What can hang from each mark:
fizod: gomemet
pova: gomemet
daza: vetok
lomak: gomemet
fibogef: gomemet
vefu: gomemet
sudag: gomemet
seto: daza
logug: daza
gomemet: duzavug fibogef logug pova soge vefu viti
vetok: gomemet

Known rows, with every way that one mark hangs from another:
fizod(gomemet(soge)): [ 1.15  2.32 -1.06  0.50 -2.22  3.43 -1.90  0.40  0.40  3.33  1.51  0.52
 -0.55 -1.73  0.26 -0.34 -2.18  0.60 -1.45 -1.40 -2.59  2.99  0.99]
logug(daza(vetok(gomemet(soge)))): [ 0.76  1.33  0.60  4.27 -2.88  3.48 -2.58 -0.21 -4.70  2.83 -1.79 -5.82
  3.77 -3.73  0.37  2.81 -3.49  3.46  0.23 -0.14 -2.91  1.61  0.23]
logug(daza(vetok(gomemet))): [ 2.90  0.51  1.39  4.80 -4.68  3.08 -3.62  0.78 -5.66  3.69 -1.66 -8.17
  4.17 -4.04 -0.37  3.16 -3.66  3.23  1.09 -1.42 -3.94 -0.23 -1.91]
fizod(gomemet(duzavug fibogef logug pova soge vefu viti)): [-5.21  2.57 -2.43 -3.53  2.36 -4.17  4.25  1.32  3.18 -4.27  1.59  3.34
 -0.97  2.12 -1.63 -0.92  3.63 -2.56 -0.49  2.67  3.08 -0.29  3.06]
vetok(gomemet(logug soge vefu)): [ 0.34  0.68 -0.13  0.95 -1.11  1.52 -0.98  1.34 -0.57  0.40 -1.09 -0.55
 -0.78 -2.09 -0.26  3.93 -2.31 -1.14  0.46 -1.77 -1.94  1.17  0.00]
fibogef(gomemet): [ 3.38 -3.14  1.54  0.17 -1.75  2.81 -3.86 -0.81 -0.08  4.30 -0.57 -0.05
 -0.33 -1.36  0.73 -1.24 -2.21 -0.09 -1.24 -2.79 -2.21  0.82 -2.55]
gomemet(duzavug fibogef logug(daza) pova soge vefu viti): [-5.49  0.36 -2.34 -0.80  2.53 -3.95  3.07  0.72  0.00 -4.62  0.01  1.02
  0.27  3.16  0.04  0.44  3.79 -0.48  0.33  3.20  3.52 -2.57  2.68]
lomak(gomemet(fibogef pova soge)): [ 1.08  0.40  0.70 -2.01  3.62  1.93 -0.54 -4.73  2.96  1.41  0.73  2.93
 -0.59  0.39  3.51 -2.03  1.08  0.24 -1.64 -0.20  2.90  0.23 -1.56]
daza(vetok(gomemet(fibogef soge viti))): [ 0.80  0.96  1.26  1.45  0.75  3.06 -2.01 -2.14 -0.96 -0.65  0.17 -0.90
  2.93 -3.95  0.63 -2.10 -0.04  1.75 -0.21 -1.09  1.82  3.46 -0.52]
seto(daza(vetok(gomemet(fibogef logug soge vefu viti)))): [-1.14  1.00 -0.01  0.05  0.25  1.01 -0.34 -0.54 -3.18 -2.65 -0.75 -3.55
  5.31 -3.14 -1.82  0.89  1.10  2.24  1.03  0.40 -0.63 -0.81  0.81]
lomak(gomemet(duzavug fibogef logug pova soge vefu viti)): [-3.34  0.45 -0.91 -3.08  5.49 -3.26  3.32 -2.73  3.17 -3.79  0.13  3.85
 -2.12  2.94  0.84 -1.85  5.01 -2.52 -0.88  3.62  3.70 -3.26  0.78]
fibogef(gomemet(pova)): [ 1.36 -3.44  1.24 -1.24 -1.12  0.08 -1.82 -0.76  0.84  3.75 -0.24  0.77
 -0.27  0.30  1.12 -0.72 -1.84 -1.28 -0.96 -2.28  0.30  0.63 -2.78]
fizod(gomemet(logug)): [ 2.99  0.81 -0.43  1.24 -4.22  1.32 -3.29  2.27 -1.40  2.11 -0.03 -1.59
 -1.27 -1.84 -1.74 -0.67 -1.05 -0.43  0.14 -2.18 -5.17 -0.92 -1.00]
vetok(gomemet(duzavug)): [ 1.46  0.40  0.80  4.86 -2.79  2.06 -1.34  0.61 -1.39  2.62 -0.80 -2.34
 -1.22 -2.11 -0.51  2.66 -1.37 -1.78  0.61 -1.22 -2.50  2.75 -1.58]
vefu(gomemet(pova soge viti)): [ 0.60  0.17 -0.20 -0.86  0.26 -0.83  1.22 -0.46  1.35  0.55  2.06  2.91
 -1.30  1.04  1.09 -2.07 -1.33  0.90 -0.29  0.32  1.78  2.69  0.18]
vefu(gomemet(soge)): [ 2.92  1.15  0.20  0.62 -1.30  3.17 -0.91  0.14  0.15  3.44  0.69  0.83
 -1.63 -0.41  0.94  0.10 -3.51  1.69 -0.15 -0.92 -2.75  3.62  0.53]
pova(gomemet): [ 5.44 -0.91  1.83  1.05 -1.57  3.04 -2.32 -0.49  0.47  3.30  0.01 -0.32
 -1.87  0.31  1.21  0.19 -2.41  1.82  0.29 -2.62 -3.30 -0.46 -1.78]
fizod(gomemet(logug vefu viti)): [ 1.60  1.20 -1.46 -1.33 -2.60 -0.77 -1.16  3.33 -0.36 -0.53  1.54 -1.00
 -0.47 -1.10 -1.97 -0.19 -0.21 -0.79  0.06 -1.46 -2.58 -2.39 -0.40]
vetok(gomemet(duzavug pova soge)): [-2.67  0.65 -0.14  3.12 -0.35 -0.21  1.78 -0.46  0.37  1.34 -0.37  1.05
 -1.31 -0.01  0.35  2.81 -0.61 -2.45  0.02  0.72  0.96  4.23  0.56]
sudag(gomemet): [ 5.06 -1.45  1.29  1.44 -1.55  4.59 -1.16 -0.26 -0.95  4.14  0.82 -0.44
 -0.27 -0.56  1.78 -1.25 -2.94  1.03 -0.79 -3.58 -1.78 -0.75 -2.21]
seto(daza(vetok(gomemet(fibogef logug soge)))): [ 0.13  0.55  0.92  2.58 -1.28  3.12 -2.50 -1.67 -4.09 -0.17 -2.44 -4.09
  4.55 -3.86 -1.49  0.47  0.31  2.46  1.08 -0.19 -3.43  0.72  0.45]
fibogef(gomemet(pova soge vefu viti)): [-2.09 -2.42 -0.29 -4.30  2.31 -1.54  1.27 -0.96  2.68  0.61  1.30  3.64
  0.38  1.61  1.61 -0.81 -0.41 -1.18 -1.99 -0.25  3.98  0.80 -0.11]

Rows:
[ 0.36 -2.16 -1.21 -1.17 -1.22 -2.88  0.06  2.40 -0.25 -1.11  0.78  0.03
 -1.07  1.45  0.15  0.57  0.52 -1.28  0.86 -1.85  0.53 -3.38 -1.77] : gomemet(logug pova vefu viti)
[-2.02  1.12 -0.41 -0.91  3.50 -1.64  2.72 -0.52  0.80 -4.81 -0.82  1.25
 -0.44  3.00 -0.55 -0.42  3.06  1.65  0.40  3.55  0.61 -3.47  3.39] : pova(gomemet(duzavug fibogef logug(daza) soge vefu viti))
[-3.27 -2.78 -0.73 -3.05  1.45 -3.85  0.78 -0.06 -0.15 -1.74 -0.74  1.09
  1.39  1.84  0.09 -0.49  0.57  0.08 -1.13  1.81  2.15 -3.16  0.92] : fibogef(gomemet(logug(daza) pova soge vefu viti))
[ 0.34  0.00 -0.32  1.04 -1.05 -2.76  2.30  1.14  0.50  0.59  1.42  0.78
 -2.21  1.84 -0.64 -1.04  0.25 -0.83  0.81  1.49  0.28  1.10 -0.48] : vefu(gomemet(duzavug pova viti))
[-1.72  1.45 -0.30 -0.79  2.58 -0.39  2.45  0.00  0.77 -2.64 -1.69  0.01
 -0.64  3.13 -0.29  2.20  1.31  1.62  0.74  3.07 -1.13 -2.83  3.42] : pova(gomemet(duzavug fibogef logug(daza) soge vefu))
[-1.69  1.92 -0.19 -1.05  1.81 -0.68  3.43 -0.81  2.77  0.40  0.89  3.15
 -1.90  2.14  0.53 -0.20  0.08 -0.58  0.27  1.97  2.03  3.87  1.79] : vefu(gomemet(duzavug fibogef pova soge))
[ 0.87  1.32 -0.28 -2.11 -0.48 -0.68 -0.59  0.28  1.99 -0.75  3.15  1.35
  0.90 -0.89  0.19 -3.19  1.23 -0.17 -0.68 -1.75  3.25  0.74 -1.51] : fizod(gomemet(fibogef pova viti))
[ 0.35 -3.25  0.65  1.16 -0.21  0.22 -1.47 -1.05  0.10  1.37 -0.37  1.18
 -1.52  0.10 -0.30 -3.30  1.40 -1.61 -1.37  0.37 -0.60  0.73 -1.09] : fibogef(gomemet(duzavug viti))
[-3.00  3.35 -0.18  1.60  0.21  1.48  1.79  0.44 -2.44  0.08 -1.41 -5.15
  4.10 -1.62 -0.52  4.97 -1.01  1.66  0.75  2.20  0.07  1.23  2.26] : logug(daza(vetok(gomemet(duzavug fibogef soge vefu))))
[-2.51  0.90 -0.20  3.87  1.23 -0.25 -0.63 -1.20 -2.07 -4.37 -1.29 -0.08
  0.42 -1.49 -1.19 -1.53  3.03 -0.17  0.14  2.49  1.13  0.53  1.65] : vetok(gomemet(duzavug fibogef logug(daza) soge viti))
[ 3.96 -0.31  1.22 -2.53  0.67  0.93 -0.54  0.54  2.16 -0.71 -0.62  0.13
 -1.36  1.16  0.07  1.03 -0.67  0.93  1.26 -2.35 -1.60 -3.13 -0.96] : pova(gomemet(fibogef logug vefu))
[ 2.75  1.06  1.86  3.03 -2.91  3.34 -3.61 -0.24 -4.10  1.79 -1.27 -6.99
  5.02 -4.37 -0.03  1.94 -2.33  3.31  0.95 -1.64 -1.42  0.27 -1.99] : logug(daza(vetok(gomemet(fibogef))))
[ 1.38 -0.14  0.37 -3.24  3.68  0.14  0.61 -1.01  3.07 -3.67  0.47  3.65
 -1.39  1.63  0.57 -1.90  1.46  1.30 -0.02 -0.33  1.34 -1.85  1.27] : pova(gomemet(fibogef logug soge vefu viti))
[-0.77 -1.54 -0.96  2.30 -1.01 -1.68  0.51  0.40 -0.26  0.57  1.00  0.75
 -2.16  1.70  0.50 -1.07  1.69 -1.64  0.12 -0.10  0.96  0.15 -1.16] : gomemet(duzavug pova viti)
[-1.96  2.68 -0.28  0.53  1.55  2.19  1.63 -0.11  1.73 -0.23  0.19  0.53
  0.00 -0.97  0.21  3.86 -0.57 -1.78 -0.22 -0.05  1.89  3.84  1.28] : vetok(gomemet(duzavug fibogef soge vefu))
[-1.11 -3.37  0.06 -2.53 -0.23 -4.18 -0.30  1.10 -1.22 -1.06 -0.76 -1.32
  1.79  1.41 -0.61 -0.14  0.15 -0.21 -0.06  0.37  1.11 -5.02 -1.21] : fibogef(gomemet(logug(daza) pova vefu viti))
[-0.26 -0.12  0.13 -0.33  0.72 -4.12  2.13  0.58  1.31 -3.19  0.26  1.99
 -2.32  1.98 -1.54 -3.23  2.77 -1.51  1.43  1.76  1.26 -0.49 -0.09] : vefu(gomemet(duzavug fibogef logug pova viti))
[-2.99  0.24 -1.52 -0.30 -0.20 -3.20  1.86  2.38 -1.18 -1.68 -0.93 -2.41
  0.47  2.71 -0.54  3.37  1.60 -0.83  1.40  1.15  0.53 -4.01  0.41] : gomemet(duzavug fibogef logug(daza) pova vefu)
[-2.08  1.41 -0.46 -1.18  2.98 -1.98  3.57 -1.18  2.73 -1.96  1.69  4.18
 -1.60  2.26  0.43 -2.84  1.91 -0.40 -0.02  2.38  3.79  3.47  1.67] : vefu(gomemet(duzavug fibogef pova soge viti))
[ 1.90 -2.72  0.66 -2.62 -0.19  0.61 -1.75  0.30  0.88  1.65  0.96  0.33
  0.37 -0.79  0.57 -0.90 -1.33 -0.36 -1.25 -2.20  0.51 -0.81 -2.07] : fibogef(gomemet(vefu viti))
[ 2.00 -3.10  0.64 -2.06 -1.42  0.24 -2.27  1.46 -0.02  2.04 -1.46 -0.55
 -0.57 -0.17 -0.62  0.95 -1.69 -1.38 -0.21 -2.23 -2.99 -2.33 -1.57] : fibogef(gomemet(logug vefu))
[-2.36 -0.08 -1.21  0.72  0.79 -3.89  2.95  0.39  0.78 -2.13 -0.09  3.30
 -3.54  2.72 -1.23 -2.18  1.81 -1.64  0.71  3.38 -0.22  0.88  2.18] : vefu(gomemet(duzavug logug pova soge viti))
